Each row was made from one small tree. The marks that hang from a mark follow it in brackets, in the order of their numbers. Every link used is in the known rows. Write each row's tree.
Known rows
K73{K907}: [-2.14  0.55 -1.93 -0.15 -0.03  2.86  2.14  1.63 -0.34  1.37  1.60 -1.65
 -0.83  2.12 -0.72  0.32  1.13 -0.69  0.36 -1.09 -0.07  0.89  2.03 -2.26
  0.83  1.10 -0.06  0.18  2.26  1.06  0.55]
K907{K182 K294 K380{K277} K692}: [-1.41  1.11 -0.57 -1.40  1.93 -3.42 -0.66 -4.00 -0.94  1.14  0.40  3.18
  0.21  0.34 -0.01 -2.15 -2.75 -1.57 -1.83 -0.83 -0.71  1.12 -2.45 -1.14
 -1.70 -2.90  0.27  2.19  0.32 -0.07 -1.54]
K277{K73 K294{K854}}: [-0.60 -1.92 -0.34  0.62 -2.61  1.71 -0.23  0.54 -2.18 -0.40 -1.36 -0.56
 -1.18  0.58 -1.07 -0.93  0.36  0.00 -1.08 -1.81 -0.09 -1.56  0.42 -0.97
 -0.41 -0.33 -3.91  1.73  0.68  2.06  1.40]
K907{K380{K277}}: [-1.96  1.18 -1.55  0.66  0.63  0.35  1.43 -1.10  0.40  2.15 -0.07  0.37
 -0.78  2.49 -0.70 -1.36 -1.15 -1.46  0.82 -1.75  0.27 -2.04 -0.89 -3.38
 -1.27 -0.45 -0.84  3.16  0.18  0.61 -0.71]
K637{K294}: [-2.21  0.77 -0.75  1.80 -0.82  0.46  1.53 -0.02 -1.51  0.13  2.02 -2.53
 -0.58 -0.42  0.91  0.84  0.20 -1.34 -0.58 -2.29 -0.21 -2.54  0.93 -2.22
 -0.14  1.60 -1.64  1.87  0.40  1.80  1.46]
K907{K73 K182 K380{K277}}: [-1.68  1.21 -1.94 -1.96  1.01 -1.32 -1.65 -0.86  0.74  2.43 -1.35  3.59
 -2.65  0.68 -1.10 -1.98 -1.41  0.66 -0.39 -0.82 -1.19 -0.46 -1.90 -3.49
 -2.98 -1.82  0.79  1.78 -1.08 -0.21 -2.26]
K277{K294{K350}}: [-1.36 -0.92  0.54  2.07 -2.06  1.89 -0.02 -1.12 -2.94 -0.26 -0.03 -1.14
  0.58  1.38 -1.81 -1.81  1.12 -2.31  0.15 -2.60 -0.40 -1.81  0.82  0.16
  0.15  3.53 -0.11  1.83  0.89  0.96  1.47]
K277{K73{K637 K922} K294{K350 K854}}: [ 1.10 -2.84  1.16  0.14 -2.28  0.41 -0.89  0.80 -0.88 -0.84 -3.21  0.07
  1.56  0.84 -0.64  0.28  1.99  0.67  0.42 -0.43  0.45 -2.58  0.39  1.84
  2.15  2.90 -2.10 -0.42 -1.38  0.00  0.38]
K277{K73{K350 K637{K294{K854}} K907{K182 K692}}}: [-0.90 -2.00  1.53  0.15  1.66 -0.71  0.41  0.66  0.96 -2.87  0.50  0.38
  1.31 -2.28  2.04  0.96 -1.52  0.45  0.85 -0.16  0.20  0.41 -0.11  3.37
  0.30 -1.56 -0.79 -1.32  2.61 -0.85  0.65]
K907{K73{K277 K350 K637 K922} K182 K294 K692}: [ 1.10 -0.05  1.24 -1.43  3.31 -3.87 -1.40 -2.25  1.69  1.79 -2.51  1.91
 -0.46 -4.11  1.74  1.07  1.16  1.11 -2.28  2.01  0.39  2.98 -3.72  1.67
 -0.72 -1.14  1.91 -1.84 -1.05 -3.59 -2.47]
K771{K182}: [-2.58  1.30 -2.59 -1.66  0.45  2.34  0.08 -0.57 -0.78  0.69  0.56 -1.47
 -2.63  1.21  0.26 -1.25  2.09 -0.88 -1.29 -2.84 -0.19 -1.46  1.14 -3.36
 -0.78  2.41 -2.28  0.76  1.60  1.25  2.56]
K277{K294{K854}}: [-1.20  0.93 -0.05  2.29 -3.40  2.41  1.06 -0.26 -3.11 -0.01 -0.66 -1.52
 -1.03 -0.05  0.05 -0.78 -0.65 -0.07 -1.58 -1.66 -0.78 -0.05  1.07 -0.84
 -0.37  0.04 -2.92  1.49  0.73  2.48  2.54]
K73{K277 K637{K294{K854}} K922}: [-0.17  2.58 -0.66  1.72 -1.57  0.02  2.93  1.42  0.84  0.32 -0.87 -2.16
 -1.05 -1.97  2.19  3.44  0.28  2.64 -1.03  0.84  1.79 -1.64  0.12 -0.76
  1.78  0.15 -2.98  0.09 -3.11 -0.23  1.21]
K73{K350}: [-1.83 -0.28  0.33  2.07  1.05  1.27  1.61 -0.53 -0.35  1.32  0.39 -3.29
 -0.34  0.97  0.43 -0.62  1.35 -2.05  0.22 -2.39 -0.74 -0.27  0.00 -1.16
 -1.26  2.37  0.36  1.54  2.25  1.30  1.08]
K380{K907{K73{K637} K182}}: [-0.85  0.64 -2.31 -3.62  2.03 -0.70 -1.00  1.10 -0.28  0.63 -0.89  0.89
 -2.30 -1.34 -0.75 -0.11  0.74  0.87  0.53 -0.78 -1.10 -0.23 -2.00 -1.01
 -1.52  2.13  1.74 -0.88  0.14  0.15 -0.48]
K73{K350 K637{K294} K922}: [-0.39  0.23  2.20  2.90  1.95 -1.28  1.94 -0.51  0.92  0.62  0.22 -2.98
  2.11 -1.69  2.60  2.32  1.41 -0.53  0.46 -1.44  0.49 -2.06 -0.19  0.69
  1.22  2.59  0.14 -1.22 -0.03 -2.17 -0.23]
K73{K350 K637}: [-1.78 -0.13  0.87  2.22  1.85  0.05  2.26 -0.86  0.12  1.92 -0.85 -2.89
 -0.10  0.04  1.79  0.85  1.74 -1.55  1.22 -1.70 -0.13 -1.38 -1.23  0.21
  0.15  3.18  0.13  0.62  1.79  0.06  0.81]
K294{K350{K73{K277 K637 K907 K922}} K854}: [ 2.01  0.83 -1.97 -1.01 -1.90  0.81  1.19  2.19  2.22  0.23 -0.86  0.16
 -1.32  2.37 -0.55  1.80  1.73  2.69  1.02  3.13  1.53  1.28  1.08  0.91
  2.30  1.20  0.19 -1.26 -2.64  0.07  1.69]
K907{K73{K350 K637 K922} K294 K380 K692}: [ 2.52 -0.66  2.71 -0.87  2.95 -3.69 -1.11 -4.32  2.05  2.77 -1.80  1.64
  2.19 -2.76  2.67  0.68  0.01  0.36 -0.34  1.04 -1.26  2.83 -2.87  1.58
 -1.21 -1.20  2.94 -2.09  0.82 -4.60 -2.82]
K380{K277 K907{K73 K182 K294{K854} K692}}: [-0.07  1.82 -1.97 -2.08  0.55 -0.56 -1.69 -0.41 -1.08 -1.94  1.41  2.67
 -1.28 -1.96  0.17 -1.22 -4.20  0.02 -2.17  1.72 -1.20  1.41 -1.50 -0.31
 -3.17 -4.07  1.03  1.09  0.28  3.47  0.59]
K277{K73{K350{K294} K907{K380 K692}}}: [ 1.43 -1.81  2.13 -1.38  2.14  0.24 -1.77 -1.18  0.74 -1.04  2.35  0.68
  1.20  0.82 -1.61 -1.70 -0.90 -1.40  3.62 -1.09 -0.80  1.09 -1.20  0.66
 -0.72 -2.47  1.86 -0.76  5.15 -3.42 -2.48]
K277{K73{K907{K294{K350}} K922}}: [ 1.16 -2.63  0.26 -1.81  0.11 -0.30 -0.93  1.97  0.55  0.44  1.16 -0.06
  1.86  3.24 -2.05  0.08  2.61 -0.61  0.30  0.04  0.29  1.08  2.47 -1.03
  2.70  2.11  1.55 -1.31 -0.28 -0.60 -2.07]
K637{K294{K350{K73{K277 K907}} K854}}: [ 0.62  1.24 -1.45  1.61 -3.43  1.64  1.22  2.20  0.71 -2.29  3.01 -0.44
 -2.10  1.40 -0.98  0.35 -0.88  1.32  0.50  1.24  1.30  0.21  2.37 -0.28
  0.38 -0.46 -0.32  0.94 -1.31  2.06  3.13]
K637{K294{K350{K73{K277 K907 K922{K692}}} K854}}: [ 1.25  0.56 -1.41  1.04 -2.07  2.59  1.21  3.04  1.73 -2.14  1.49 -1.60
  0.17  1.04 -1.07  0.72 -0.22  0.92  1.05  3.00  1.52 -0.46  4.09  1.72
  1.00 -1.18 -1.24 -0.31 -3.42  1.02  2.13]
K380{K907}: [-1.01  0.71 -2.35 -1.15  0.97  2.23  1.37  1.17 -1.11 -0.20  1.87 -2.75
 -0.89  1.61 -1.70 -1.17  0.64 -1.66  0.83 -2.24 -0.30 -0.95  0.52 -2.40
 -1.19  2.61  0.21  1.58  1.60  2.04  1.21]
K350{K294}: [-0.79  1.92 -0.54 -0.09 -1.43  0.61 -0.52 -0.27 -2.57  0.72  2.32 -1.93
 -2.07  0.51 -0.22  0.18  0.79 -1.04  0.22 -1.78 -1.22 -1.75 -0.44 -2.20
  0.59  0.96 -0.61  0.91  1.33  1.93  0.53]

Write each row's tree
[ 1.87  0.01  2.05 -2.69  2.75 -4.21 -3.35 -4.04  1.30  1.97 -0.97  2.65
  1.16 -2.09  0.50 -1.78 -0.61  0.79 -2.30  0.15 -2.46  5.01 -2.09 -0.06
 -2.83 -2.05  3.53 -1.79  0.58 -3.52 -3.48]	K907{K73{K350 K922} K182 K294 K380 K692}
[ 1.49  1.08 -2.02 -2.23 -0.35  0.73 -0.81 -0.37 -0.49 -0.47  3.63  1.02
 -2.91  0.07 -1.58  0.17 -0.11 -0.85  0.84  1.69  0.78  0.74 -1.43  0.19
  0.50 -2.74 -0.04  0.54  1.80 -0.30  0.73]	K350{K73{K277 K907{K692}} K294}
[ 1.10  1.12  0.34 -2.02 -2.04 -3.10 -2.39 -0.01 -0.36  1.24 -2.42  2.00
 -0.69 -1.19  1.73  1.14  0.99  3.46 -2.57  1.92 -2.05  2.00  0.06  0.32
  0.74  1.51  1.91 -2.35 -3.31  1.13 -0.57]	K907{K73{K637 K922} K182 K294{K350 K854}}
[-1.35 -1.96 -0.97 -0.94  2.27 -1.61  0.73 -0.45  1.33  2.16 -2.33  1.74
 -0.61  2.11 -0.53  0.10  0.20 -0.80  2.47 -1.45  1.36 -4.50 -2.72 -1.66
  0.19 -0.12 -2.00  2.48 -0.55 -1.19 -2.05]	K907{K380{K277{K73{K637}}}}
[-1.08  0.95  0.45  2.30 -0.68  1.12  2.18 -0.62  1.26 -2.80  1.28  1.96
  2.79  0.04  1.77  0.62 -4.64 -0.32  3.11  1.42  0.70 -1.92  0.70  2.78
  0.77 -2.20  0.73  1.23  1.20 -0.65  1.23]	K73{K637{K294{K350 K854}} K907{K380{K277} K692}}
[-0.85  1.92 -0.21  1.32  0.71 -1.84  0.98 -2.29 -0.60  2.42  0.83  0.86
 -0.17  1.73  0.09 -1.20 -1.62 -1.41 -0.37 -1.28  0.39 -0.24 -1.08 -3.24
 -0.65 -1.61 -0.03  2.01 -0.38  0.16 -1.35]	K907{K294 K380{K277}}
[ 0.61 -0.57  0.75  2.09  1.60  0.56  0.83  1.21  0.08 -2.32  1.72 -1.60
  0.36  1.30 -0.48 -1.24 -2.20 -1.99  1.12 -0.73  0.91 -0.90 -0.58 -0.58
 -1.82 -1.80  0.06  1.48  1.16  2.88  0.14]	K380{K277{K73{K350}} K907{K294{K854}}}
[ 0.18 -0.04 -0.66  2.77 -3.62  1.06 -0.57 -0.80 -2.11 -1.40  0.36  1.17
 -0.96  2.34 -1.22 -1.63 -1.40 -1.82 -0.23  0.09  0.03 -2.65  0.05  0.92
 -0.98 -0.14 -1.64  3.14 -1.22  3.92  3.38]	K380{K277{K294{K350{K73} K854}}}
[ 1.98 -0.17  2.25  0.25  0.21  0.75 -0.41  2.71  1.07 -0.70  0.46 -1.33
  0.88  0.37  0.90  2.02  1.18  1.46  2.71  0.99  0.01  0.43  0.46  1.18
  2.62 -0.78  0.16 -3.81  1.39 -1.64 -1.45]	K277{K73{K350{K294{K854}} K637 K907 K922}}
[ 0.94 -1.87 -0.25 -0.47 -1.15  1.64 -2.01 -1.10  0.07 -0.41 -1.78  1.51
  0.27 -1.73 -1.78 -0.95  1.17 -0.55 -0.87  1.23  0.58 -0.57 -1.14  1.33
 -0.75  0.46  0.53  1.27 -0.58 -1.98 -0.52]	K907{K73{K277{K294{K350}} K922} K692}
[-1.21 -0.28 -0.10 -1.28  0.83 -1.12 -2.69 -3.51 -0.99  0.59 -1.71  5.17
 -0.55 -1.76 -1.60 -2.93 -2.65 -1.05 -0.91 -0.84 -0.84 -0.37 -3.01 -0.15
 -3.41 -3.76  0.08  1.96  0.95 -2.08 -1.79]	K907{K73 K182 K380{K277{K294}} K692}
[-0.05 -0.28  1.08  2.79  4.75  1.24  1.40  1.82  2.74 -1.54  0.31 -2.05
  2.97 -3.33  1.09  1.58 -1.39 -2.45  3.70  0.80  1.60 -4.93 -0.23  2.70
 -1.26 -0.98  1.16 -0.99 -1.47 -2.13 -1.29]	K380{K277 K907{K73{K350 K637{K294} K922{K692}}}}
[-1.53  0.89 -0.28  2.57 -3.78  1.63  1.20  0.63 -1.41 -2.06  1.80 -2.43
 -0.17  0.50  1.23  0.25 -1.29 -0.01 -0.27 -1.24 -1.19 -2.41  2.57 -0.58
 -0.12  2.20 -0.79  2.31 -0.26  4.21  3.39]	K637{K294{K350 K854}}
[ 0.99 -1.94  2.15  1.16  2.28  0.45  1.72  2.00  1.70  0.55 -1.63 -2.27
  2.85 -0.45  1.60  1.97  1.01  0.25  1.32  2.00  1.01  1.51  2.10  2.98
  2.42 -1.32 -0.91 -3.44 -0.35 -1.22 -1.05]	K277{K73{K350 K637 K907{K294{K854}} K922{K692}}}
[ 0.56 -3.15  2.01  2.25  0.29  2.61  0.08  0.74 -0.34 -0.82 -2.78 -2.91
  2.29 -0.49 -0.94 -1.08  1.00 -1.09  0.33 -0.78  0.25 -1.27  1.79  2.38
 -0.58 -0.86 -3.24 -0.32 -0.32  0.02  0.11]	K277{K73{K350 K922{K692}} K294{K854}}
[ 0.66  1.39  0.79  1.64 -1.76 -1.10 -0.27  0.16  2.35 -0.34 -1.29  2.25
  1.15 -0.77  1.96  1.62 -2.44  2.07  1.62  1.64 -0.34 -3.15  0.14 -0.19
 -0.22 -1.10  0.90  0.15 -3.46 -0.89 -0.83]	K907{K73{K637{K294{K350 K854}} K922} K380{K277}}
[ 1.28  0.97  0.02 -0.17 -1.04  0.69  1.85  0.36  0.93 -0.63 -0.40  0.27
  1.66 -0.24  1.28  1.85 -0.12  1.60 -0.27  3.76  1.42  2.79  0.72  2.74
  2.97 -0.33  0.88 -1.32 -0.60 -0.80  0.61]	K73{K277 K637 K907{K294{K350 K854} K692} K922}
[ 1.27  0.62  0.04 -0.50 -3.29 -0.34 -1.71  0.41 -0.27  0.80 -0.43 -0.10
 -0.44  0.10  1.04  0.55  0.63  1.93 -2.35  1.80 -1.98  1.86  1.90 -1.04
 -0.01  0.89  1.53 -0.48 -2.07  2.63  0.37]	K907{K73{K922} K294{K350 K854}}
[ 0.55  1.21 -1.05 -3.32  0.87 -1.99 -1.33 -0.97 -1.16 -0.99 -0.24  2.01
 -1.22 -3.55  1.62  0.12 -2.16  1.55 -1.94  1.55 -1.65  2.54 -2.01  1.56
 -1.67 -1.51  1.26 -1.13  0.50  1.49  0.78]	K380{K907{K73{K637} K182 K294{K854} K692}}
[-0.48 -0.38  1.27  3.38  0.02  1.87 -0.02 -0.46 -0.01  0.93 -1.28 -0.38
 -2.05 -2.06 -1.05 -1.23  0.76 -0.73  0.05 -0.90  0.90  0.26 -1.79 -0.56
 -2.39 -0.34  0.17  0.97  0.89 -2.19 -0.46]	K907{K73{K277{K294} K350}}
[-0.31 -2.90  0.39  0.98 -3.50  1.83 -0.97  0.53 -2.27 -1.70 -1.29 -0.40
 -0.16  1.75 -1.85 -1.76  0.45 -0.64  0.09 -1.74 -0.34 -2.16  1.00  0.47
  0.07  1.92 -2.27  2.14  0.33  2.57  1.86]	K277{K73 K294{K350 K854}}
[-0.27  1.39 -0.23 -0.79  1.46  1.70  0.51  0.60  0.35  1.05 -2.24  1.15
  0.81  0.27 -4.29 -2.63  0.43  1.10  0.63 -0.03  1.96  2.92  1.37 -0.26
  0.43 -2.29 -0.95 -2.27 -1.70 -5.42 -2.99]	K73{K277{K294} K907{K182 K380} K922{K692}}
[ 0.44  0.54 -2.68 -0.07 -3.40  0.95  0.43  0.45  0.14 -0.23 -0.20 -0.55
 -3.73  2.59 -1.09 -0.70  0.66  0.78 -0.59  0.87  0.12 -0.42  0.28 -0.87
 -0.96  1.41 -1.24  3.00 -2.12  4.21  3.62]	K294{K350{K73{K277}} K854}
[ 2.23  0.50 -0.71 -4.25 -0.63 -0.91 -3.43 -0.41 -0.44 -2.46  0.58  1.83
  0.76 -1.14 -0.69 -1.51 -1.47  1.43 -2.49  2.02 -2.61  3.42  0.41  1.10
 -1.97 -0.12  3.22 -1.11 -0.67  2.07  0.22]	K380{K907{K73{K922} K182 K294{K350 K854} K692}}
[ 0.60 -2.09  0.53 -3.38  1.47 -2.99 -1.55  1.38  0.26  0.84 -1.00  2.10
  1.62  1.96 -1.23  0.53  3.09  1.12  0.18  0.31  0.44  1.34  0.65  0.47
  3.66  2.91  1.85 -3.14 -1.31 -2.21 -2.86]	K277{K73{K637 K907{K182 K294{K350}} K922}}
[ 0.78  1.26  1.55 -0.38  0.60 -0.63 -0.08 -0.64  0.20 -0.74  1.14 -0.21
  2.02 -0.56  1.33 -0.33 -1.23  0.82 -2.88  1.44 -1.31  6.49  1.43  1.45
 -0.14 -2.26  1.82 -2.81  1.87 -0.14 -0.24]	K73{K350 K907{K182 K294{K854} K692} K922}
[ 0.41 -1.33 -0.08 -0.39 -1.03 -1.13  0.73  1.55  0.62 -0.10 -1.04 -1.45
  0.47 -1.02  1.86  3.19  1.02  1.69 -0.47 -0.27  0.50 -3.23  0.46 -0.46
  1.80  0.70 -3.42 -0.46 -2.13  0.65  0.42]	K277{K73{K637{K294{K854}} K922}}
[-1.00  0.34 -0.42 -2.01  1.82 -1.26  0.71 -0.05  0.27 -0.68  0.94  0.82
  2.17 -2.14  1.50  2.28  0.11  0.38 -0.77  0.36  0.47  0.61  0.39  1.79
  2.05  0.16  0.09 -2.42  0.75 -2.75 -0.57]	K73{K637{K294} K907{K182 K692} K922}
[-1.16 -2.98  0.25  0.32  0.38  0.24  0.84  2.20  0.59 -1.30  1.25 -0.27
  1.33  1.09 -0.09  1.49  1.36 -0.91  3.41 -1.13  1.32 -3.65  1.50  0.80
  2.83  3.18  0.20 -0.28  0.74 -1.08 -0.16]	K277{K73{K637{K294{K350}} K907}}
[ 2.12  0.65  0.23 -2.54  3.68 -1.64 -2.10 -0.79  1.60 -0.80  0.44  0.72
 -0.14 -2.77 -1.30 -1.53 -0.26  0.12 -1.76  1.21  0.08  3.96 -2.55  0.44
 -2.93 -1.41  3.69 -1.50  0.10 -2.55 -2.37]	K380{K907{K73{K277 K350 K922} K182 K294 K692}}
[ 1.42  2.29 -1.25 -0.74 -3.57 -0.53 -1.48 -0.49 -2.50  0.13  2.44 -0.74
 -4.02  0.98  0.12  0.44 -0.44  0.64 -0.87  0.27 -2.05 -0.61 -0.24 -1.40
 -0.33 -1.15 -1.62  0.74 -0.17  4.15  2.67]	K350{K73 K294{K854}}
[-0.58  1.59  1.14  3.09  1.37  1.18  2.61  0.70  0.66  1.18  2.00 -1.99
 -0.71  0.61 -0.18 -0.22  0.54 -0.84  0.34 -0.20  1.76  3.59  0.40 -1.24
  0.50 -0.40  1.73 -0.80  1.69 -1.35 -0.82]	K73{K277 K350 K907{K294}}
[-0.15 -3.54  0.36  0.76 -0.39  0.82 -1.48  0.66 -0.50 -0.85 -1.20  0.98
  1.89  2.66 -2.92 -1.29  1.67 -2.65  0.91 -1.41  1.46 -4.81  0.10 -0.12
  0.88  1.67 -1.26  2.09 -1.23 -0.26 -1.39]	K380{K277{K73{K922} K294{K350}}}
[-1.19  1.09  0.09  0.70  0.83 -0.43  2.44  0.21 -1.01  2.26  1.00 -0.79
  0.21  0.32  1.47  1.89  1.04 -0.22  0.17  0.11  0.78  1.76  0.47 -0.45
  2.71  1.02  0.60 -1.88  1.24 -0.69 -0.26]	K73{K637 K907{K294}}
[ 1.42 -0.57  2.05 -0.88  1.64 -2.46 -0.22  1.50  1.18  0.45 -1.24  0.52
  1.23  0.26  1.04  1.14  1.24  2.36 -0.71  0.76  0.07  4.04  0.47  0.89
  1.96 -0.59  0.72 -4.38 -0.28 -1.67 -1.99]	K277{K73{K350 K637 K907{K182 K294{K854}} K922}}
